Each row was made from one path, in order. Every step used is in the known rows, and no mark comes twice. Write each row's path.
Known rows:
Z -> B -> K -> P: [ 1.75 -0.98  0.90 -1.39  0.03  1.71 -1.45 -1.61  2.35  0.51 -0.45 -0.55
 -1.12  2.11 -0.76  1.54  4.22  2.64  0.60  1.95 -1.86  3.08 -1.90  1.32
  0.07 -0.29]
K -> P -> B -> Z -> A -> S: [ 3.09  2.32  1.97  0.92 -0.25 -3.22 -0.80 -1.07  1.72  0.34  2.65  1.31
  3.08  4.00 -2.72  1.85  6.37  2.39  1.47  2.63 -4.95  3.22 -1.99 -1.20
 -0.16 -4.31]
P -> K -> Z -> B: [ 0.31 -0.97  2.06 -2.14  1.56 -1.50 -0.63 -0.68 -0.78 -0.33  0.50 -0.39
  3.45  1.94  0.60  2.58  4.34  1.05  1.74  2.23 -2.29 -0.76 -0.67 -3.03
 -5.21 -1.83]
K -> Z -> A: [ 0.89  0.15  1.53 -2.72  0.75 -1.89 -1.46 -2.12  0.23 -0.15  1.17  0.48
  1.04  2.35 -1.54  2.00  3.08  0.41  2.24  1.26 -3.21 -0.69 -0.53 -1.39
 -2.75 -1.15]
B -> Z: [-0.40  2.15  3.21 -0.71  0.81 -0.93  0.63 -1.47 -0.86  1.14  0.41  0.63
 -0.76  0.39 -3.70  0.99  0.89  1.73  1.35  1.15 -3.12  0.44  1.00  1.47
 -0.89 -0.41]
B -> Z -> K -> P -> A -> S: [ 1.34  2.61  1.15 -4.58 -0.07 -3.17  2.27  0.17  2.98 -1.23  0.64  0.59
  2.74  4.15 -4.63 -0.60  4.12  2.74  1.64  1.29 -6.91  6.30 -1.66 -1.83
  4.22 -4.73]
K -> P -> A -> S: [ 2.60 -0.66 -0.79 -1.80 -1.23 -3.16  0.38  0.74  1.77 -0.65  1.80  0.01
  2.78  4.81 -2.37  0.23  4.67  2.12 -0.60  1.38 -5.35  6.24 -2.84 -2.13
  3.73 -4.16]
S -> A -> Z -> B: [ 0.85  1.23  2.85 -3.72  1.30  1.80 -2.21 -1.64  0.21  2.54 -0.99 -1.45
  2.17 -0.39  0.13  2.69  3.70  3.50  1.05  1.96 -3.85 -1.46 -1.39 -1.06
 -1.91 -0.72]
B -> K -> Z -> A: [-0.10 -0.68  3.05 -4.10  0.38 -1.22 -2.14 -2.34  0.95  0.14  1.30  0.65
  0.33  2.38 -1.78  1.70  3.46  2.04  2.53  1.04 -3.62 -0.38 -0.12  1.12
 -1.73  0.45]
A -> K: [ 1.26  0.57  1.16 -2.47 -0.97 -1.04  0.26  0.62  1.19  0.19  1.19  0.23
  0.47  1.77  0.56 -0.11 -0.05  1.29  0.34 -0.39 -0.45  2.21 -0.70 -0.69
 -0.12 -0.47]
S -> A -> P -> B -> Z: [ 2.26  3.52  2.35  0.28  0.02 -1.61 -1.17 -0.47  0.70  2.31  0.64 -0.02
  1.27  0.18 -4.89  0.50  2.72  4.11  1.74 -0.31 -5.05  0.90 -1.02 -0.86
 -0.06 -0.82]
K -> P: [ 2.86 -0.36 -1.56  1.96 -0.95 -0.83 -0.37 -0.71  0.39 -0.23  0.42 -0.11
 -1.37  2.62 -1.51  1.12  2.24  0.36 -0.83  1.33 -1.42  3.78 -1.43  0.23
  1.29 -1.66]
B -> K -> P: [ 1.71 -1.26  0.02  0.30 -1.40 -0.10 -1.08 -1.09  1.06  0.17  0.54  0.01
 -2.34  2.66 -1.82  0.72  2.59  2.20 -0.44  1.12 -1.89  4.10 -1.12  2.91
  2.52  0.10]
P -> A -> K: [ 0.52 -0.65  0.68 -5.56 -0.18 -2.25  0.34  1.14  1.94  0.07  0.94 -0.28
  2.61  2.70 -0.75 -0.71  1.18  2.06  0.87  0.32 -2.91  2.81 -1.50 -2.46
  0.16 -1.17]
S -> A -> P -> B: [ 3.97  1.16 -0.08  1.27 -1.48 -0.39 -2.58  0.65  1.61  2.45  0.68 -0.93
  1.83  0.69 -0.82  0.15  3.27  3.68 -0.24 -0.86 -2.44  1.64 -2.46 -1.77
 -0.29 -0.40]
K -> Z: [ 1.10  0.16  0.81 -1.47 -0.09 -2.25 -0.53 -0.99 -0.35 -0.34  1.14  0.51
  0.31  2.03 -2.93  1.25  0.49  0.13  0.73 -0.25 -3.19  1.15 -0.15 -1.49
 -1.93 -1.42]
S -> A -> B -> K -> Z: [ 0.10  0.00  3.46 -5.83  0.10 -2.09 -2.69 -1.81 -0.35  0.34  0.69 -0.24
  0.35  1.50 -4.38  1.53  3.10  3.51  2.26 -0.25 -5.68  0.24 -0.65  0.35
  0.57  0.81]
Z -> A -> K -> P -> B: [ 4.50  0.02 -1.22  0.86 -0.77 -2.34 -1.91  0.16  2.99  0.34  1.92  0.33
  2.59  3.72  0.10  1.22  4.04  1.25  0.40  1.90 -0.88  3.02 -2.83 -3.02
 -2.34 -2.70]
Z -> A: [ 0.90 -0.40  1.53 -1.16  0.51  0.47 -1.55 -1.47  0.23  1.15  0.41 -0.27
  0.17  1.45  1.60  1.61  3.65  1.22  1.04  2.08 -0.69 -0.56 -0.56  0.50
 -2.20  0.12]
A -> Z -> B -> K: [ 0.03  0.05  3.80 -5.09  0.84  3.46 -1.76 -1.50  1.37  3.44 -0.96 -0.85
  1.27 -0.34  0.43  2.54  2.53  4.78  0.78  1.23 -3.38 -0.46 -1.24  1.67
 -3.34  1.08]
S -> A -> B: [ 1.19  0.37  1.90 -3.03  0.26 -0.43 -2.42 -1.07 -1.14  1.45 -0.29 -1.49
  0.33  0.18 -0.98  1.57  3.89  2.89  0.91  0.88 -2.85 -0.46 -1.20 -0.57
  0.44  0.63]
K -> Z -> A -> P: [ 2.39  2.38  0.41 -3.46  0.10 -0.39 -0.62 -1.27  0.90  0.82  0.23 -0.02
  1.44  1.49 -2.53  1.57  2.24  2.38  2.48 -1.56 -5.39  0.76 -2.62 -2.64
 -1.00 -0.83]
B -> Z -> A -> K: [-0.09  2.73  3.87 -4.46  0.97 -1.80  0.28 -1.14  1.14  0.23  1.25  1.06
  1.06  1.76 -1.72  0.88  2.03  2.05  3.35  1.20 -3.16 -0.07 -0.05 -0.28
 -0.81 -0.79]

Write each row's path:
[-0.07 -1.12  3.59 -3.55  0.60  3.13 -1.82 -1.35  2.00  1.97 -0.65 -0.77
 -0.43  0.69  1.37  1.30  3.41  3.61  1.08  1.36 -0.77  0.36 -0.69  1.92
 -2.71  1.50] => Z -> B -> K
[ 0.91  1.46  2.86 -5.87  0.95 -1.79 -1.42 -1.18  1.95 -1.17  0.74 -0.17
  2.29  1.98 -1.78  1.06  3.00  1.47  3.32  0.39 -3.70  0.22 -1.22 -3.80
 -1.51 -1.84] => S -> A -> K -> Z -> B
[ 1.26  1.34  2.08 -5.68  1.24 -0.74 -0.45 -0.83  2.10 -0.55  0.57  0.09
  2.62  2.01 -1.14  1.48  1.61  1.07  2.76 -0.03 -3.03  0.72 -1.69 -4.40
 -4.22 -2.13] => A -> K -> Z -> B
[ 2.52  0.78 -0.35 -0.78 -1.70 -3.15 -0.80 -0.01  1.35 -1.80  1.39  0.15
 -0.66  3.34 -2.19 -0.03  2.62  1.17  0.63  0.88 -2.32  4.28 -1.47 -0.49
  5.39 -1.78] => S -> A -> K -> P
[ 0.77  0.67  2.11 -2.90 -1.28 -2.23 -0.94  0.32  1.00 -0.54  1.47 -0.06
  0.08  1.77 -0.14 -0.69  1.65  1.81  1.10  0.04 -1.25  1.61 -0.13 -0.01
  3.22 -0.14] => S -> A -> K
[ 2.67  1.21 -1.43 -0.77 -0.73  0.36  0.95 -0.53  2.68 -1.06 -1.11 -0.30
 -1.34  2.40 -0.62 -0.08  1.72  0.69  0.23  0.84 -0.71  4.61 -1.00 -0.15
  1.76 -1.95] => Z -> K -> P
[ 1.15  3.21  2.48 -1.76  0.84 -0.12  0.81 -0.59  2.76  1.21 -0.64  0.42
  1.12  0.55 -1.75 -0.19  1.26  2.26  1.62  1.05 -1.37  1.22  0.74 -0.47
 -3.47 -1.46] => P -> B -> Z -> K
[ 0.91 -0.13  2.55 -1.60 -0.59 -4.50 -0.30 -0.15 -0.84 -1.19  3.11  1.08
  4.42  4.32  0.41  1.98  6.04  1.40  1.60  1.80 -4.31  1.37 -0.90 -1.58
 -0.29 -3.32] => P -> K -> Z -> A -> S
[ 1.07  0.45  1.72 -3.45  1.61  0.38 -1.15 -1.76  1.08  0.25 -0.03 -0.27
  1.60  1.39 -1.12  2.18  2.57  0.84  1.91  0.94 -2.84 -0.09 -1.32 -3.23
 -5.08 -1.76] => K -> Z -> B
[ 0.52 -0.02  0.72 -6.71  0.22 -4.50  0.32  0.38  1.41 -1.24  1.74  0.47
  3.46  3.53 -4.00 -0.10  0.46  1.16  1.99 -0.66 -5.50  2.64 -1.32 -4.24
 -0.65 -2.47] => P -> A -> K -> Z
[ 0.73  1.25  1.90 -4.23 -0.82 -4.48 -0.91 -0.31  0.59 -1.94  2.18  0.76
  0.97  2.79 -3.51 -0.10  0.92  0.93  2.12 -0.76 -4.02  1.57 -0.21 -1.95
  2.19 -1.56] => S -> A -> K -> Z
[ 1.05 -2.50 -0.37 -2.99 -0.42 -1.48 -0.78 -0.37  1.87  0.32  0.24 -0.63
  0.30  3.42 -3.11  0.15  3.80  2.88  0.05  1.95 -4.34  4.44 -1.89  0.68
  2.62 -0.70] => B -> K -> P -> A
[ 1.01  0.66  1.02 -1.19 -0.94 -4.27 -0.40  0.31 -1.83 -0.73  1.25 -0.15
  2.51  2.18 -2.61  0.99  3.31  2.26  1.49 -0.61 -5.26  0.93 -0.93 -1.70
  2.13 -1.10] => S -> A -> P -> K -> Z
[ 2.50  0.68 -0.69 -3.96 -1.03 -2.11  1.43  0.92  3.57 -1.19  0.55 -0.09
  2.93  4.51 -1.58 -0.83  4.35  2.27  0.31  0.96 -4.82  6.85 -2.48 -2.41
  4.05 -4.35] => Z -> K -> P -> A -> S
[ 0.44  1.50  0.88 -7.14  0.81  0.80  1.10  0.02  2.42  1.92 -1.89 -1.05
  3.22  0.60 -0.78  0.25  0.69  3.34  0.63  0.66 -4.47  1.58 -1.00 -1.56
 -1.04 -1.48] => P -> A -> Z -> K
[ 2.19  4.84  1.72 -2.55  0.53  0.67  1.22 -0.14  3.28  2.08 -1.24  0.12
  1.53 -0.07 -2.65 -0.41  0.86  3.64  2.02 -1.05 -3.22  2.25 -0.87 -1.52
 -2.21 -1.33] => A -> P -> B -> Z -> K
[ 1.17  1.10  1.17 -3.94 -0.50 -3.39  0.18 -0.05  0.80 -1.19  1.86  0.97
  1.39  2.82 -2.87  0.48 -0.62  0.49  1.58 -1.21 -3.35  2.17 -0.65 -2.61
 -0.93 -1.77] => A -> K -> Z
[ 0.96 -0.95  0.62 -5.69  1.46 -0.42 -1.06 -0.28 -0.17  2.23 -0.69 -1.78
  3.01  1.07 -1.49  1.54  3.39  3.24  0.74  1.08 -4.49  0.67 -2.49 -2.89
 -2.71 -0.53] => P -> A -> B
[ 1.89  2.27  3.72 -0.38  0.16 -2.31 -0.97 -0.86  1.50  1.34  2.57  1.18
  3.54  2.75 -1.31  1.55  5.67  2.83  1.63  2.10 -4.03  1.31 -0.98 -0.91
 -2.10 -3.06] => P -> B -> Z -> A -> S
[ 1.42  0.08  1.93 -2.95 -0.02  0.92 -2.54 -2.00  1.54  1.26 -0.53 -0.89
  0.01  1.55 -2.22  2.28  4.73  4.18  0.89  2.22 -4.87  1.88 -2.06  1.69
  2.23 -0.45] => S -> A -> Z -> B -> K -> P
[ 2.32  0.59  1.83 -2.30 -1.40 -2.13 -2.85 -0.45  1.73  1.17  1.63  0.11
  1.36  1.85 -4.38  0.30  2.67  4.03  1.38 -1.72 -5.35  1.83 -1.68 -0.54
  0.39  0.10] => S -> A -> P -> B -> K -> Z
[ 2.74  2.47  0.93  0.81  0.09 -3.50 -0.04 -0.33  1.70  0.37  1.76  1.15
  1.57  2.62 -4.74  0.89  1.86  1.85  1.16  1.32 -3.42  3.13 -1.17 -1.71
 -1.29 -3.01] => A -> K -> P -> B -> Z
[ 4.57  0.55 -1.99  1.66 -0.71 -0.39 -0.68  0.19  3.64  0.52 -0.11 -0.28
  1.08  2.55  0.04  0.22  2.83  1.11 -0.66  1.34  0.25  4.11 -1.75 -1.94
 -2.13 -2.63] => Z -> K -> P -> B
[ 0.76  0.99  1.99 -1.82 -0.52 -0.52 -1.74 -0.98 -1.18  2.15  0.18 -0.76
  1.00  0.16 -1.53  1.80  1.71  3.10 -0.23  0.90 -4.24 -0.50 -0.36  1.09
  1.53 -0.12] => S -> A -> Z
[ 1.05  2.61  1.25 -4.49  0.14  1.83  0.99 -0.37  1.72  1.96 -1.73 -0.56
  1.34 -0.16  0.51  0.81 -0.39  2.66  0.19 -0.10 -2.32  1.06 -0.16  0.04
 -1.37 -0.79] => A -> Z -> K
[-0.55 -0.99  3.39 -7.37  1.52  2.41 -1.74 -1.19  1.84  3.43 -1.04 -1.36
  2.95  0.46 -0.66  2.08  3.50  5.34  1.13  1.78 -5.34 -0.01 -1.90  0.26
 -3.08  0.44] => P -> A -> Z -> B -> K
[ 1.34  3.38  0.52 -1.40  0.44 -0.71  1.94 -1.41  2.15 -0.95 -1.05  0.55
 -1.45  1.95 -3.95  0.17  1.41  1.21  1.69  1.28 -2.98  3.96 -0.02  0.41
  1.90 -2.32] => B -> Z -> K -> P
[ 2.08 -0.58  0.28 -2.05 -0.49  0.21 -1.55 -1.21  0.66  0.99 -0.35 -0.69
 -1.12  2.07 -2.29  1.88  3.48  3.23  0.26  0.83 -3.37  3.30 -2.31  1.35
  1.17  0.27] => A -> B -> K -> P
[ 0.05 -0.68  2.49 -3.08 -0.51 -1.48 -1.14 -1.29  0.45  0.00  1.34  0.64
 -0.58  2.09 -3.16  0.86  0.95  2.03  1.00 -0.47 -3.62  1.47  0.13  1.33
 -0.67  0.37] => B -> K -> Z
[-0.08  4.24  3.29 -6.03  1.94  0.79  1.45 -1.53  1.14  1.15 -2.13 -0.36
  0.44 -0.36 -2.65  0.81  1.26  3.01  2.92  0.32 -3.48  0.48  0.18 -0.60
 -2.02 -0.56] => A -> B -> Z -> K
[-0.40  4.41  4.06 -6.24  1.67 -0.29  0.52 -1.75  1.07  0.54 -1.85 -0.55
  0.14 -0.33 -3.32  0.27  2.59  3.42  3.41  0.74 -4.09 -0.06  0.67  0.03
  0.79 -0.27] => S -> A -> B -> Z -> K
